Known rows, with every step that occurs:
B, Z, R, S, G, H: +2.76 +0.72 -2.26 +2.11 +1.49 +2.23 -5.24 -1.36 +0.22 -4.75 -3.65 -1.47 +0.73 -0.17 -2.45 +1.42 -0.76 +5.36 +4.28 -1.40 +0.70
H, Y: -2.99 +1.72 +1.95 +0.01 -1.47 -1.31 +4.65 +1.38 -0.14 +2.47 -1.10 +2.18 +1.39 -2.86 +1.86 -0.50 +0.87 -1.87 +1.24 +0.09 -0.01
Z, R, S: +1.23 +1.85 -0.17 +1.37 +1.99 +1.11 +2.01 -1.43 -1.22 -2.53 -2.53 +0.79 -1.30 +2.20 +0.58 -1.52 +0.12 -2.41 +0.39 -0.29 -0.49
Z, H: -1.46 +2.47 +1.27 +0.06 -1.08 +0.05 +2.19 +1.77 -0.06 +0.23 +0.64 +2.54 -1.68 -0.39 +5.48 -4.38 -1.24 -0.82 +3.39 +1.54 +1.24
R, S: -0.63 +3.62 -0.22 +0.13 -0.16 +0.32 +2.15 +0.36 -0.86 +1.16 -0.13 +0.22 +0.25 -1.46 +0.39 -0.83 -1.54 -3.79 +1.10 +1.41 -0.24
H, Z, G: -3.60 +1.12 -0.01 -3.11 -0.67 +1.61 +3.18 +1.73 +2.76 +0.83 -1.53 -0.95 -0.43 +0.56 +0.83 +1.03 +2.28 +0.20 -1.88 -0.02 -0.96
G, H, Z, R, S: +2.47 +0.04 -2.60 -0.84 +1.06 -0.35 -1.68 -0.10 +1.17 -6.46 -3.74 -2.67 +1.00 +3.54 -1.40 -1.85 +0.49 +2.04 -0.23 -1.06 -2.24
Z, R, S, B: +2.49 +0.75 +0.65 +1.63 +2.55 -1.10 -1.08 -2.90 -3.02 -1.88 +1.23 +1.53 +0.07 +3.01 -1.12 -1.92 +0.77 -2.44 -3.29 +0.61 -1.52
Z, H, S, B: +0.01 -1.56 +2.06 -0.79 -2.13 -2.33 -1.50 +0.75 -2.61 -0.70 +5.32 +0.73 -1.62 +2.19 +0.94 -3.15 +0.44 -3.48 -0.88 +1.44 +0.63
H, S, G, Z: -2.81 -2.58 +1.90 -0.19 -2.18 +1.93 +3.12 +0.71 +1.88 +1.60 +1.28 -1.31 +0.43 -0.65 -3.08 +3.41 +0.49 +1.80 -1.03 -0.50 +1.39
H, S, B, Z, R: +3.78 -3.18 +0.62 +0.58 +2.61 -2.66 -2.20 -1.36 -1.54 -2.19 +0.97 +1.37 -2.17 +3.86 -1.14 +1.26 +1.64 -0.80 -3.75 -1.34 +0.12
B, Z, H: +0.64 +2.31 -0.91 +0.15 -0.94 -0.56 +0.29 +3.01 +0.99 -0.31 -1.60 +2.35 -0.81 -1.38 +5.66 -2.78 -2.71 +1.22 +3.90 +1.67 +1.87
R, S, B, Z, G, H: +1.36 +0.37 -2.68 +0.18 -0.29 -1.53 -7.02 -0.67 -0.84 -1.19 +0.27 -2.88 +2.68 -3.50 -3.97 +0.08 -0.51 +0.19 +0.52 +1.66 +0.51
B, Z, G: -1.94 +1.49 -0.56 -0.75 +0.68 +1.17 +1.23 +1.25 +1.77 +2.10 -2.61 +0.80 -0.72 -3.27 +1.79 +1.32 +0.38 -0.25 +1.85 +0.10 +1.73
B, Z, G, S: -1.03 -0.12 -3.93 -2.19 +1.25 +1.08 +0.69 +2.47 +1.13 +2.87 -3.57 -2.69 -0.80 -2.12 +0.20 +1.48 -1.21 -1.17 +0.29 +1.62 +3.59
G, S, B, Z: +3.22 +0.07 -3.39 -1.31 +2.61 -3.34 -1.68 +1.29 -1.49 +3.75 +0.90 +0.43 +0.47 -0.40 +0.33 +0.33 -2.66 -1.33 -3.99 +2.47 +2.38
Z, R: +0.34 +1.53 +1.59 +0.66 +3.74 +0.51 +4.03 -1.66 +0.28 -0.41 -1.97 +3.38 -2.61 +2.02 +3.12 -1.87 +1.17 -0.27 -0.30 -1.54 +0.34
S, B: -0.09 +2.78 +2.09 +0.19 +1.72 -2.27 +0.96 -1.35 -1.58 +3.43 +4.13 +3.72 +0.10 -0.85 +1.51 -1.50 +0.09 -1.59 -3.67 +0.98 -0.12
B, Z, R: +2.26 +0.92 -0.31 +1.13 +3.39 -0.08 +1.66 -0.33 +0.96 -1.04 -3.75 +3.05 -1.98 +1.20 +3.57 -0.03 -0.24 +1.27 +0.45 -1.40 +0.81
B, Z: +0.46 +2.84 -0.81 -0.36 +1.32 -0.73 +2.08 +1.91 +1.34 +2.21 -1.33 +2.71 -0.64 -2.80 +3.33 +0.56 -1.98 +0.26 +0.92 +0.29 +1.22
H, Z: -1.00 +2.39 +0.11 -2.38 +0.01 -0.65 +4.08 +2.20 +2.63 +0.79 -0.33 +1.38 -0.27 +1.32 +2.56 +0.22 -0.07 +0.60 -2.34 +0.03 -1.41
B, Z, R, S: +3.23 +1.31 -2.16 +1.36 +2.22 +0.26 +0.08 +0.21 -0.23 -3.10 -4.32 +0.63 -0.58 +1.15 +0.53 +0.01 -0.94 -0.58 +1.26 -0.26 -0.14
Z, H, S, R: +0.59 -3.11 +1.92 -0.79 -2.40 +1.01 +0.85 -1.04 +0.24 -1.34 +2.28 -0.87 -4.44 +4.03 +2.07 -2.75 +0.18 -4.52 +1.23 -0.54 -2.80
H, S, G, Y: -3.45 -3.28 +2.11 +1.74 -2.67 +3.12 -0.34 +0.25 -1.76 +2.48 +2.85 -1.58 -1.08 -0.29 -1.96 +5.32 +0.41 +0.98 +2.93 -3.34 +0.49
H, S, G: -2.55 +0.43 +3.10 -0.93 -0.88 +2.49 +1.66 +0.59 -0.09 +1.44 +2.29 -0.13 -2.63 +0.04 -1.96 +3.51 +1.00 -0.52 +0.63 -1.39 +1.17

Rows:
+0.01 +1.32 -0.72 -2.52 +0.18 -1.53 +0.21 +1.68 +2.84 -0.94 -0.83 -0.27 +1.11 -0.17 +1.25 -1.37 -0.24 +2.83 -0.39 -0.46 -1.02
G, H, Z
-2.46 -0.06 +1.07 +1.18 -3.10 +2.64 +2.50 +1.30 +1.83 +0.90 +0.41 +0.69 +1.55 -1.19 +2.23 -1.65 -1.03 +4.76 +2.76 +1.41 +1.61
S, G, Z, H
-0.88 +0.63 -0.01 -0.15 +1.40 -1.01 -1.77 -0.41 -0.07 +2.87 +1.21 +1.43 +0.44 -2.37 +0.10 +1.12 +0.58 -0.50 -2.24 +0.78 +0.97
S, B, Z, G
-0.72 -3.60 -2.67 -4.00 -0.06 +2.57 +2.08 -0.41 +2.66 +1.97 -2.11 -5.03 -1.81 +4.32 -1.50 +1.23 +1.21 -2.57 -4.46 +0.16 -3.52
H, Z, G, S, R
-0.90 -2.30 -1.30 -2.25 +1.45 +2.92 +2.28 -2.29 +0.64 +3.73 -0.96 -3.53 -2.98 +1.67 -0.87 -0.41 +0.71 -4.53 -2.00 +0.16 -1.25
Z, G, S, R
+3.88 +0.14 +0.29 +1.56 +4.13 -2.13 -1.17 -2.07 -0.90 -0.57 -0.11 +4.00 -0.63 +1.70 +1.83 -0.16 +0.40 +1.25 -3.29 -0.47 -0.06
S, B, Z, R
-1.15 -0.59 +1.31 -1.19 -2.53 -0.07 +1.55 +2.63 -0.40 -1.38 +1.62 +0.14 -2.86 +1.51 +2.29 -3.18 -0.30 -3.12 +3.03 +0.72 +1.48
Z, H, S
-4.22 -1.79 +1.45 +1.61 -5.85 +1.56 +3.13 +2.32 +1.08 +0.68 -0.96 -0.06 +4.25 -2.61 +0.92 -0.98 +0.40 +4.65 +3.82 +1.26 +1.29
S, G, Z, H, Y
+1.87 -1.20 -1.13 -1.66 +1.92 +0.73 +2.83 -1.97 +0.11 +3.84 +0.11 -1.20 -2.52 +2.54 +1.02 -1.17 -1.78 -4.18 -2.62 +0.66 -1.70
G, S, R
-1.96 +0.57 +1.30 -0.15 -1.48 -2.06 +1.15 +0.89 +0.31 +0.72 -1.19 +0.42 +2.22 -4.56 +0.78 -2.21 +0.64 +0.23 +2.67 -0.46 +0.33
G, H, Y
+1.77 -1.38 +0.57 -0.73 +0.40 -3.47 -2.04 +0.75 -0.95 +1.02 +3.32 +1.12 -0.72 +0.19 -1.11 +1.87 -0.08 -2.52 -3.36 +0.44 +0.80
H, S, B, Z
+1.29 -1.95 -1.73 +4.57 -0.23 +3.90 -3.59 -0.91 -2.22 -2.04 -2.95 -1.35 +1.23 +0.73 -1.18 +4.94 -1.06 +4.23 +4.69 -3.13 -0.40
B, Z, R, S, G, Y
-2.67 +0.87 +1.41 +0.74 -0.47 +2.38 +3.97 -0.25 +2.23 +3.48 +0.19 +1.09 +1.74 -2.45 -0.16 +1.71 -0.62 +3.84 +0.05 +0.28 +1.28
S, G, Z
+2.97 -0.12 -1.21 -0.35 +1.47 -1.41 -1.23 -1.02 -1.01 -3.96 +0.29 -0.01 +1.33 +5.93 -1.79 -0.41 +1.62 -0.42 -5.89 +0.41 -3.42
H, Z, R, S, B
+0.39 -0.07 +0.17 -0.56 +1.49 +2.12 -1.33 -1.24 +2.57 -3.81 -2.20 -0.46 -0.20 +3.22 -0.18 +0.99 +2.34 +7.51 -0.02 -2.58 -1.15
S, G, H, Z, R
-0.10 +1.06 -1.88 +0.30 -0.45 -0.56 -3.58 +0.07 -1.52 +0.61 +0.63 -1.11 +1.76 -2.26 -2.73 +1.56 -0.12 -2.42 -1.16 +1.96 -0.10
R, S, B, Z, G
+0.68 -1.23 -0.63 -0.93 -2.60 -0.63 -0.52 +3.59 +0.65 -2.20 -0.30 -0.23 -2.22 +0.54 +2.84 -1.21 -1.62 -1.26 +3.29 +0.85 +1.83
B, Z, H, S
-0.17 -0.84 +2.58 -0.80 +0.52 -2.88 +0.08 -0.44 -2.09 +1.66 +5.31 +0.99 -1.59 +1.12 -1.39 +0.12 +1.09 -4.20 -4.01 +0.27 +0.25
H, S, B
+0.30 -0.71 -0.09 +1.06 -3.21 -3.77 -1.77 +2.43 -1.71 -0.06 +1.13 +2.45 +3.29 -1.95 +2.98 -2.30 -0.46 +0.65 +1.12 +2.06 +0.56
S, B, Z, H, Y
-4.40 -1.76 +0.53 +1.20 -0.75 +2.64 +1.26 -0.24 -0.85 +3.82 +0.10 -0.80 -0.05 -2.87 +0.99 +1.49 +0.93 -0.77 +3.07 -2.15 +0.45
Z, G, Y
-0.65 -2.63 -2.62 +2.31 -2.07 +0.20 -5.48 -0.13 -3.48 +1.72 +1.27 -2.72 +3.12 -2.55 -2.93 +3.53 -0.71 -0.89 +0.98 -0.02 -1.02
R, S, B, Z, G, Y
+1.12 -1.78 +1.59 -0.92 +0.47 -3.48 -3.36 -1.62 -1.12 -0.36 +5.13 -0.62 -0.41 -0.36 -2.68 -1.16 +0.84 -1.66 -2.37 +0.01 +0.50
G, H, S, B
+0.78 -5.02 -0.61 -1.18 -0.56 +1.30 -3.79 -2.31 +2.35 -1.54 -0.81 -4.47 -2.57 +0.00 -3.22 +1.76 +1.56 -1.57 +1.52 -2.38 -2.09
B, Z, G, H, S, R
-0.54 -0.69 +0.90 -1.61 +0.05 -1.59 -0.56 +0.51 +0.71 -0.81 +1.25 -1.27 -1.80 -1.09 -1.06 -1.12 +0.25 -1.76 +1.17 -1.19 +1.38
G, H, S
+4.01 -1.03 -2.18 -0.43 +1.67 -2.86 -4.66 -1.77 -0.88 -5.69 -0.08 -1.86 +2.14 +4.26 -2.76 -1.79 +1.27 +2.05 -4.08 -0.17 -3.06
G, H, Z, R, S, B
-2.47 +1.38 +0.46 +1.03 -3.68 +1.15 -2.12 +0.50 -1.17 -1.21 -0.96 -2.37 +3.92 -4.45 -3.83 +0.85 +0.11 +2.12 +4.75 -0.12 -0.14
R, S, G, H, Y
-3.22 +0.80 +2.40 +0.57 -2.31 +0.61 -0.40 -0.01 +0.44 +1.27 -0.48 +0.13 +2.56 -4.56 -1.21 +0.69 +1.22 +3.80 +4.14 -1.11 +0.36
S, G, H, Y
-1.53 +3.97 +1.07 +0.51 -1.04 +2.95 +0.80 +0.03 -1.09 +0.94 +0.56 +0.12 +0.22 -1.50 -1.26 +2.11 -0.94 -0.02 +2.08 +0.61 +0.06
R, S, G
+0.36 -1.35 +0.37 +1.55 +2.21 +0.18 +5.50 -1.50 +2.07 -0.09 -2.97 +1.80 +0.41 +1.20 +1.86 -2.16 +0.52 +1.75 -1.96 -0.99 +0.60
G, Z, R
-0.56 +3.10 -0.05 +0.58 -0.95 +2.09 -2.78 -0.68 -0.41 -0.84 +0.76 -1.66 +1.32 -2.93 -2.41 +0.70 -1.30 +2.35 +3.92 -0.01 +0.42
R, S, G, H
-1.19 +1.65 +0.09 -1.55 -0.47 +1.38 -1.34 +1.12 +2.72 -0.91 -0.13 -0.66 +1.09 -0.41 -0.59 +1.73 +0.16 +6.35 +0.71 -0.99 -0.83
S, G, H, Z
+0.69 +2.64 +0.50 +0.14 +0.34 -2.04 -0.60 -1.03 -2.96 +1.48 +3.52 +1.18 +1.33 -0.76 -1.30 -1.07 -1.20 -3.76 -2.74 +2.19 -0.99
R, S, B
+2.45 -2.15 -0.90 +2.10 +1.62 -1.70 +0.40 -2.83 -1.23 -1.65 +0.17 -0.08 +2.88 +2.56 -2.51 -2.26 +0.24 -0.17 -4.79 +1.17 -1.15
G, Z, R, S, B
+2.57 -3.74 -0.04 -0.48 -2.43 +0.55 -1.49 +0.35 +1.28 -2.12 +0.61 -0.76 -3.46 +3.16 +2.03 -0.79 -1.38 -2.79 +1.97 -0.54 -2.46
B, Z, H, S, R
-1.16 -0.80 +1.43 +2.21 +1.52 +2.73 +3.79 -2.13 +1.85 +0.11 -2.13 +1.33 +0.26 +1.45 -0.14 +0.99 +1.51 +4.91 -0.94 -1.59 +0.82
S, G, Z, R
+2.88 +2.31 -1.63 +0.42 +0.37 -2.60 -3.01 +0.25 -1.86 +0.41 +1.79 +1.08 +1.86 -1.44 -1.03 +0.59 -2.30 -1.80 -1.94 +2.21 -0.35
R, S, B, Z
